Each row comes from the steps of one walk. Every step used is in the known rows, and no mark comes twice. Write the walk behind each row, first mark first.
Known rows
p, k: [ 10 -48   0  11  21 -23   7  -5 -25   8  10  29  13 -22  -7 -11   1 -20
  20  16   9  -6  16 -18  26  -7  -9   7   3]
k, g: [ 29 -43 -12 -31 -34  -8  -8  21 -37 -10   9  -4 -16  21   6 -29 -48 -36
   0  27  19 -18  -4  11  -2  -4  14  22   0]
p, k, g, s, z: [ -1 -14 -38 -34   6 -36  12 -27 -37  -1  42   2  -5  -1  -5  -2  -9 -38
 -24 -19  23 -15 -17   8 -23  -2   6  23  32]
m, x: [ 35 -37  -5  21  27 -37  -8   6 -32  15 -21 -15 -18 -21 -38   1   2   9
  -1   1  40   4  11  -3   3  -8  14 -10   9]
p, k, z, s: [-11 -17  -1 -29 -13  25 -15  -3 -53   2 -24  43  -2 -50  37 -11 -23  -2
  13  -5  36   0  11   4 -10  19  50  30   5]
z, s, p, k, c: [ 17 -50  27   2  14   9 -17 -29 -25   3  10  41  11  19   5 -50 -29 -15
   0  -5  17  -2 -36 -26   3  17   3  26   6]
m, s, g, k: [  1 -13   1  -2  21 -18   9 -21 -27  10  28  22   6 -27 -43 -17   1 -14
  26 -27  25  -9  15 -13 -12   0 -54   9  25]
p, k, m, s: [  1 -37  -3 -26  29  10  34 -15 -45   4  -4  -8  20 -46 -62 -15 -24 -17
  17  21  22  18  49 -22  -1  -2  -6   8   0]
g, k, z: [ -6 -15  -2 -45 -19 -11 -13  22 -26  -1  14  19   0 -34   8 -13  12   2
  -4 -16  38 -18  16   3 -14  12   5  36   6]
s, z, k: [  5 -16 -25 -22  -1 -45  -6 -43 -28  32  27  43 -12 -21   5 -19  27 -21
   4  19  23 -24  -9  21 -41 -11 -26  13  18]
s, z: [  0   1 -18 -31   7 -32  -4 -24 -15   8  17   9 -11  12   1   4   8 -11
 -21 -11  23  -6 -21   1 -32 -16 -23  29  12]
g, k, z, s: [-11   1   6 -43 -18  17 -22  -4 -42   5 -19  38  -6 -45  19 -19 -22   0
  19 -23  37   2  18   3 -14  24  36  40   3]
m, k, z, s: [ -6  -2  19 -31 -13  25 -15  21 -55   4 -27  34 -23 -48  36   5 -20   7
   0 -22  43   3  22  12 -12  14  61  50   4]
g, s, p, k, m, x: [ 37 -65   8  43  57 -27  22 -15 -45   9 -13 -12  26 -39 -58 -21 -10   2
  -6  16  39  13  39  -8   8  -1  27 -15   8]
z, s, g, k, m: [ 33 -23  35   8  31  12  29 -27 -25   1 -11  29  46  -1 -28 -38 -22 -15
  15  14  11   5  63 -13  -5   4  -6  17 -10]
g, k, c: [ 33 -16  24 -22  -2 -10 -20 -12   2  10  21  27   0  38 -18 -43 -17 -24
   7 -26   9  -7  -2 -31  -3  17 -18  31   1]
g, s, p: [-29 -46  17   7  44 -38   2 -23 -44   3  23  -8   8 -32 -24 -29  -5   0
   3 -17  26 -13 -57   8  -8  15 -11  31  28]
m, k, z: [  2 -19  16 -27 -14  -1  -1  54 -49  -4  -1  12 -20 -35  32  22  16   8
 -32 -11  46 -16  24  19  -6  -2  38  52   9]
g, k, m: [ 34 -26  32  -7  30  -9  22 -13 -11   6  -2   9  43   3 -42 -36 -16 -18
  16  18   4   9  72 -21  10   0 -10  25 -21]
m, k, g, s, p: [-17 -56  20   5  27 -31   6  -3 -56  -4  31 -12   0 -25 -15 -32 -20 -14
 -10 -15  31 -14 -43  16  -1  10   6  41  29]
z, s, p, k: [-12 -58  15  19  32 -11  -3 -26 -41   9   7  36  21 -41  -3 -39 -20  -8
  24   9  21   3 -17 -11  15   4  -8  18   8]
c, k, g, s, p: [ -9 -58  11  -2  18 -28  -4 -28 -54  -1  32 -15  14 -28 -31 -45 -27  -9
  -5 -14  30  -8 -45  14 -21  15  -6  27  21]
z, s, g, k: [  8  -8  15   8  15  -8  -1 -27 -26  11  14  45  10 -19 -13 -25  -6 -15
  32 -27  18  -7  14 -10 -10   7 -31  19  17]
c, k, z: [ 15 -27  -1 -41 -28   7 -20  -1 -45   3   4   4   8 -39   0  -7   5  21
 -25  -9  44   2  18   9 -41   7  12  25  -8]

Which walk is each row?
[ 13 -15  11  16  19 -23   5 -16 -18   9  26  35  11  -8 -23 -22   7 -15
  24 -19  17 -16  13  -8  -7  -3 -46  13  19]
s, g, k
[  7  -9 -34 -39  -3 -33   3 -39 -37   3  41 -11  -4  -4 -22  -3 -14 -28
 -29 -29  25  -4 -12   9 -44   0   4  26  25]
c, k, g, s, z
[ -3 -15  -3 -25 -11   2  -5  15 -39  -4  17  32   5 -29  19  -9  16   4
 -12 -15  43 -28   4  11 -25   9  -4  26  18]
s, g, k, z
[ 40 -21  40  -3   5   0  -8  23 -19   5   7  21 -21  37   2  -5 -13 -18
 -21 -22  17  -5   7 -14   5   3  14  50   4]
m, k, c
[ 53 -37  35  -7  19   7  18 -32 -30   8 -12  -5  49  -1 -53 -29 -23   0
  -3  22  11  29  72 -14 -18  -6  -4  14 -35]
c, k, m
[  3 -32 -15 -20   0 -29  12   0 -50  -7  26 -17 -13 -10 -15  -9 -27 -39
   3  -8  15 -23  -5  11  -1  16  39  17  28]
k, g, s
[-20 -56   9   0  23 -31   1 -16 -51  -5  28 -14   7 -21 -17 -43 -25 -14
  -2  -7  28 -17 -56  14 -11  15   0  31  27]
k, g, s, p
[  5 -35 -22 -18  -4 -39  12 -12 -56   5  33   0 -12 -21 -13 -19 -18 -44
   7   2  18 -32  -2  21 -12  16  34  14  34]
z, k, g, s
[-20 -57   3   1  21 -37   0 -24 -55   3  34   1   4 -30 -12 -48 -19 -18
   0   3  31 -25 -55  25 -15  16  -1  26  30]
z, k, g, s, p
[ -6  -2 -25 -48  15 -11  19 -32 -30   6   9  -6   6 -14 -38   2 -10 -16
 -20  -5  29  12  10  -8 -39 -12 -23  24   9]
k, m, s, z
[-27 -49  -8 -29   0   4  -2  12 -53  -5  16  19  11 -62  11 -18   3   6
 -15   8  50 -14 -18   4 -13   7   9  23  16]
m, s, p, k, z
[  0 -23   4  18   4  31   6 -17 -65  -7 -13  57   3 -26  43   0  -7   2
  -4   5  37 -21 -17  14 -29   4  20   4  26]
p, k, z, s, g
[ 18 -30   4  11  24  23  31 -37 -61  -1   0   8  20 -25 -42  -5 -11  -1
  -6  14  32   2  17  -1 -40 -10 -28 -10  14]
c, k, m, s, g
[ -6 -40  -9 -29 -10   0  -3  24 -43  -8   7  27   4 -41  27  -2  12   1
 -13  12  36 -19   6   4  -3   3  24  19   8]
p, k, z
[ 50 -50  -9 -30 -42  -5 -19  -5 -40  -1  18 -10   3   8 -24 -37 -51 -24
  -3  14  22   7  20   5 -23  -3   0  18 -12]
c, k, g
[ 18 -76  -7  -8 -14 -13  -4   7 -43 -10  26  10  10   1   4 -49 -49 -36
   2  33  24 -15 -15   5  12  -3   1  16   5]
s, p, k, g
[-21 -39  23 -14   5   9 -29 -29 -53   6  -9  17  15 -49   5 -46 -23  23
   0 -14  48   8 -41  11 -34  18   4  39   1]
c, k, z, s, p
[ 52 -37  14  33  37  -9  13 -17 -39  12 -28   5  19 -25 -53 -21 -14   4
   3   5  40  16  59  -9  -1  -1  18  -9   2]
z, s, g, k, m, x
[ -3 -21  -7  11  20  10  22 -20 -57  -2   6  16  -8 -21 -16   6   0  -3
   1   5  32 -18 -18   3 -28 -11 -29  -6  32]
m, s, g
[ -9 -14 -36 -34  -1 -37  -1 -48 -35  33  28  31 -17 -44 -17 -16  23 -21
   7  15  30 -18  -5  15 -46 -10 -32   8  25]
m, s, z, k
[ 27 -41 -36 -36 -40 -25 -12 -13 -38   7  31  24 -17   4  13 -37 -27 -44
  -7  37  28 -29  -9  28 -32  -7   0  18  12]
s, z, k, g
[  8 -12  13  28  14  21   6 -28 -56   0 -18  43  -4  -6  24  -2 -14  -2
   8   3  26 -16 -20  12 -26  -1   2   4  20]
z, s, g
[  2  -6 -25 -32   4 -37  12 -14 -39  -2  38  -7 -18   1  -4  12  -8 -37
 -35 -31  25 -14  -8  16 -28  -5  17  39  34]
m, k, g, s, z
[ 34 -13  24  -3   1  11 -17 -27 -14   5  16  46   5  34  -4 -38 -21 -20
   4 -29  16 -12 -10 -24 -13  21 -14  26  11]
z, s, g, k, c
[-31 -36  23 -15  10   6 -24 -17 -52   2 -11  21   6 -42  20 -41 -23  18
   2  -8  45  -4 -52  14 -21  18  11  41   8]
k, z, s, p
[ 35 -42  13  -3   7  -1  -9 -11 -15   2  14  34   6  31  -1 -29 -17 -25
  -4   2   8  -9 -10 -29   8   9   0  18   2]
p, k, c
[ 54 -41  12  37  42 -20  17 -12 -32  10 -19  -3  18 -19 -58 -17  -5   2
  -4   9  39  11  56 -10  -3  -6   4 -14   1]
s, g, k, m, x
[-26 -50  -6 -20   7  -8   1  10 -55  -8  19  20  14 -54  22 -14  12   4
 -19   2  44 -21 -22  12  -9  14  24  25  21]
g, s, p, k, z
[ 52 -40  10  21  39 -27  11  -5 -25  15 -19 -11  17 -22 -67 -19  -9   0
   3   6  35  16  65 -14   6  -3  10  -7  -4]
g, k, m, x
[-21 -49  19 -14  39 -10   9 -26 -39   6  11  -9  28 -45 -58 -50 -22   1
  14   1  36  13 -14  -9 -12   5 -37  28   5]
g, k, m, s, p
